Each row comes from the steps of one walk. Every step used is in the known rows, and no mark comes twice. Write the walk behind each row, first mark first.
Known rows
namagu > gavu: [ -5   8  11   6 -12   6  13   0  -9 -15 -10  -7  13   7 -32   1   1  17
 -12  -8   0 -23 -11   9]
gavu > rekov > kiba: [  7  22  17 -28  -5  14   3 -13  14  -9  -4  17  20  10   3  30   1  -8
  -5  25  18   1   7   6]
kiba > rekov > duno > kudige: [ 15 -15 -10  21  18  -1  10 -18 -17   1   2 -11 -15  26  -1   3  11   9
  -4  42  36 -26   3 -16]
kudige > dozi: [ 32 -12  12   4   4   7  -3 -25  -4 -10 -14  -3   9  19   0   9   4   1
   0  14   4   0  -1  12]
duno > daroz > gavu: [-37   6 -10  -6  34  -5 -12   7  -3 -21  -6  -2  10 -34   8 -17 -27  -5
  -3  -2  -6  -4   7  10]
namagu > gavu > rekov > duno > daroz: [-33 -24   3 -13  -8 -12  -1  17  15 -34 -22  16 -18 -32  -1   0 -11   1
 -16 -24  -9  -4   7   5]
gavu > rekov: [ -4   1  18 -19 -23   3   0  -8  23 -20 -13  16   5 -12   3  25  13   5
  -5   4  -3  -3  18   6]
dozi > namagu > gavu: [  2  -2   3  23 -17   5  23  -5  -6 -16 -10 -23  14  20 -20   2   0  -4
 -36 -18 -23 -17 -17  17]
duno > rekov > kiba: [-14  23  17 -20  16  17  21  -6   0  15 -16   7  22   7   1  19   2  -9
  -8  26  17   5 -13   8]
dozi > namagu: [  5 -10   7  21  -6   5  23 -16   3  -6  -2 -22  10  17  10   3   1 -15
 -30   4 -20  -4  -3  10]
kiba > rekov: [ 13  19   9  -4  12  15   7 -17 -23   1  12  -9  11  28  -1  -2 -10   3
  -2  35  29 -15  -1  -3]
dozi > namagu > gavu > rekov > kiba: [ 12  19   7 -12 -17  11  12  -7  10 -17 -11   2  24  24 -11  29  -2 -19
 -30  -4  -6  -5 -10  19]
daroz > gavu: [-23   8  -2  -6  13   3  -9   1  -3 -15  -1  -7   6 -13  -7 -12  -3  -3
  -4  -1   4 -14  10   7]
kudige > duno > gavu: [-22   2   5   6  20  -6   8   8 -19 -10  26   5   7 -30  27  -2  -6   3
  14  18  -2  15  15  -9]
namagu > gavu > rekov > duno > kudige > dozi: [ 36 -36  -9  13 -12  -8  -8 -15   9 -25 -36   8 -14  14 -17  28  25  11
  -6  -2   4 -16   1  10]
kudige > duno > daroz > gavu > namagu: [-38   9 -27   0  26 -16 -14  23 -22 -14  23   1  -8 -45  -4  -7 -21  -2
  22 -16   1   8   4 -23]
namagu > dozi > kudige > duno > gavu > rekov: [  3  20  12 -20 -11  -3  -9  12  16   8  15  24  14 -22  29   3  -1   6
  24  -1 -19  29  14   4]
rekov > duno > daroz > gavu > namagu > dozi: [-49  -5 -26   3   4  -6 -14  27   3  26  13 -14 -29 -21 -14 -37 -14  -4
  -5 -35   0  -3  -6 -15]
daroz > gavu > rekov > duno > kudige > dozi: [ 22 -36 -17   4   7 -11 -24 -15  13 -24 -30   7 -19   0   1  18  22  -4
  -1   3   7 -11  17   8]
kiba > rekov > duno > kudige > dozi: [ 49 -28 -11  21  21   0  -5 -30 -18  -3 -11  -8 -13  40   1   9  10   3
   0  38  31 -15  -2  -2]
gavu > rekov > duno: [-17 -29  15 -17 -26  -4  -1   3  23 -21 -13  15 -29 -14   4   8  17  -4
 -12  -8   7  -7  23  -6]
dozi > kudige: [ 27  17  24 -10   0   9  -2 -11  -1   1  -5   4  19  17  -1  -5  -3  13
  17  14   5   2  -4  10]
daroz > gavu > namagu > dozi: [-27  19 -17   3 -10   6 -10  13   1  34  17 -18  -7  -1 -28 -22   1   4
   0 -24   1 -10  -8 -10]
dozi > kudige > duno > rekov: [  7  18  19 -15   8   0  16   5  -4   8  -9  20  17 -17  15  13   9   7
  28  11  -7  23  -7  -2]
gavu > namagu > dozi > kudige > duno > daroz: [  8  23  -8   3  14  -9  -2  13 -11  23  27   8  11 -16  11 -13 -25  12
  35   0 -10  28 -15 -18]
daroz > gavu > namagu > dozi > kudige > duno: [ 14  34 -11  -3   1  -3 -13  17 -13  26  33   1   7  -3  -8 -18  -4   6
  39 -12  -1  15  -9 -19]
rekov > duno: [-17 -27  13   2  -6  -1   9   0   1  -8  -2  -3 -26   0  -1 -11   9  -2
 -13   2  15 -12  10 -11]

Write each row's walk
[-29  -2  14 -21 -10  -1  -8   4  18 -19  -8  17   4 -31  19  15   3   2
  -4  -2  -9   7  26  13] -> duno > gavu > rekov
[-12   2   1  -4 -12   2 -15  20   0  42  16  -5 -19   6  -6 -34  -5   8
  16 -25   3  10  -8  -7] -> rekov > duno > gavu > namagu > dozi > kudige
[-21   7   3 -27 -10  -1 -18   3  21 -28 -14  13   3 -26  -1  11   7  -5
  -3 -12  -5  -7  24  12] -> daroz > gavu > rekov
[-19 -24  12 -14 -35  -5   1  13  16 -28 -20  13 -25 -10 -19   7  16   2
 -19 -28   3 -17  11   1] -> namagu > gavu > rekov > duno
[  1  -3   7  -1 -37   1  11  -2  19 -29 -21  -1  12   4 -14  24   9  -6
 -32 -27 -29 -10   0  21] -> dozi > namagu > gavu > rekov
[ 20  27   7  -3 -18  11  -6   2   2  43  12  -6   8  24 -20 -16  -1  17
  20 -11   2   5 -19  -4] -> gavu > namagu > dozi > kudige
[  3 -30  -2   9 -10 -10   5 -11  21 -15 -18   9 -20  -7   2  25  29  12
  -5  17   9 -17  19  -8] -> gavu > rekov > duno > kudige
[-16  20 -20  -9  27 -14 -25  23 -22  -9  20   6   0 -35  -2 -13 -25   1
  38 -17   0  16  -1 -16] -> dozi > kudige > duno > daroz > gavu > namagu
[ -3 -12   7  -4   5   6   5  -6 -18  -3  10  -7 -24  22   0 -15  -4  -7
 -11  20  37 -17   7 -14] -> kiba > rekov > duno
[ 36  29  12   3  -2   3   9  -2  -5  26  25   6  21  13  10 -10  -2  12
  30  18  -5  18 -10 -10] -> namagu > dozi > kudige > duno
[  6  27  14 -26 -14  13   4  -3   8 -16 -11  15  24  13 -20  29  -1  -1
 -11   5  13 -10  -6  13] -> namagu > gavu > rekov > kiba
[ 29  27  19  -4 -10  15   1  -8  10  35   3  -3  22  29  -3 -19  -3  15
  12   8  -5   4 -15  11] -> namagu > dozi > kudige
[ 42 -48 -13  42   5  -5  11 -30   1  -8 -19 -23 -11  34  12  13  16 -16
 -27  11 -13  -6  -4   9] -> rekov > duno > kudige > dozi > namagu
[ 41 -49 -11  26 -11  -8   3 -27  19 -18 -27  -8 -13  24  16  28  23 -18
 -27   3 -20  -1   7  13] -> gavu > rekov > duno > kudige > dozi > namagu
[ -6  30 -12  -9   9   2 -24  16   1  31   9  -4   8  -4 -11 -32 -25   7
  22 -24  -8  10 -16   3] -> duno > daroz > gavu > namagu > dozi > kudige
[-13 -33   5  -1 -39  -6   9   9  19 -29 -20   0 -24   0 -11   7  14 -15
 -37 -36 -16 -13   7   7] -> dozi > namagu > gavu > rekov > duno
[-12  14  -3  11 -21   9   7   3   2  41  17 -16  -4  11 -24 -10   6  14
   0 -10   3  -7 -13 -14] -> gavu > namagu > dozi
[  0  26   5  -8  -7   1  12  17  -2  43   7  11   6 -10  -3   3  11  11
  32 -10  -9  26 -19 -15] -> gavu > namagu > dozi > kudige > duno > rekov
[-26   8  -9 -23  14 -15 -15  14  12 -38   0  24   7 -55  22  11 -14  -8
  12  -6 -15  13  24   0] -> kudige > duno > daroz > gavu > rekov
[ 37 -23   3  23  -1   6  10 -28   0  -9 -13 -21  10  32  12   9   1 -21
 -26   2 -22   4  -7  20] -> kudige > dozi > namagu
[-48 -19 -12  -7  30 -11 -13  17  -1 -24  -7  -2 -19 -36  10 -29 -23 -13
  -9 -13   1  -6  12   1] -> rekov > duno > daroz > gavu
[ 17  38  18 -25  23  10  17  -1 -10  16   1  21  30   6  14  20  -3  -7
  24  32  14  25 -16  -1] -> dozi > kudige > duno > rekov > kiba
[-39  17 -24   3   7  -1 -12  18   1  28  13 -14  -4 -19 -15 -27 -18   3
   1 -25  -7  -2 -10  -7] -> duno > daroz > gavu > namagu > dozi
[-27  14 -11  13  -5  -2   4  19 -11  38  40  -8  -6 -16   0 -14  -2  10
  15  -9  -4  13  -4 -22] -> kudige > duno > gavu > namagu > dozi
[-29  10 -16  -2  40 -13  -6  13 -13 -26  14   5  10 -44  19 -12 -26  -7
  13   5  -7   9   9  -6] -> kudige > duno > daroz > gavu
[ 18  46  14 -20  14  14  20   2  -1  43   7  15  32  16  11   8  -3  -5
  19  26   7  26 -25  -1] -> namagu > dozi > kudige > duno > rekov > kiba
[ 40 -16  -9  18 -23  -4   4 -20  16 -28 -35  -2  15  19 -13  41  19   0
 -24 -12 -29 -11  -5  27] -> duno > kudige > dozi > namagu > gavu > rekov
[-44 -30   8   1   8  -4   0  13  -4  -8   4  -2 -24 -22  17 -21  -2  -4
 -12  -2   8  -1  17  -2] -> rekov > duno > gavu
[ 13 -43   3   1 -35  -5  -1   0  17 -31 -29   1 -23  12  -8  12  14 -19
 -34 -37 -18  -6   4  15] -> kudige > dozi > namagu > gavu > rekov > duno
[-32  21 -29   7  13  -8  -7  24  -9  24  31  -8  -4 -28  -5 -22 -17   2
  15 -19  -8   9  -8 -21] -> kudige > duno > daroz > gavu > namagu > dozi
[ 37 -40  -7  26  12  -5  -1 -27  -3  -8 -21  -5 -14  21   0  14  20   7
  -1  24  14 -11   2   0] -> rekov > duno > kudige > dozi
[ 27  29   2   3 -10   1   2   7 -12  33  34   3   8   9  -5  -8   1  15
  38   1   0  18 -13 -23] -> gavu > namagu > dozi > kudige > duno
[-31 -16   3  -5  19   2  -4   7 -22  -2  15  -6 -23  -1  18 -25 -14  -9
 -10  13  27  -6  14  -5] -> kiba > rekov > duno > gavu
[-33   1 -14   3  -4   6  -6  19 -17  44  31 -17 -29  10  -7 -34  -9   0
  -5 -12  21  -4  -5 -20] -> kiba > rekov > duno > gavu > namagu > dozi
[  4  22   8   1  12   0   0  11 -10  24  29   6  17  -9  26 -20 -11   9
  27  10 -11  26  -1  -2] -> namagu > dozi > kudige > duno > gavu
[ 49 -16  -5  26  16   1   0 -36  -5  -6 -20  -6  14  24  -2  25  16  15
   5  36   7 -10  -4  10] -> duno > kudige > dozi
[ 53 -35 -17  37  15   0   8 -34 -15  -3  -9 -26  -9  52  13   9   5 -20
 -26  24   4 -10  -7   6] -> kiba > rekov > duno > kudige > dozi > namagu
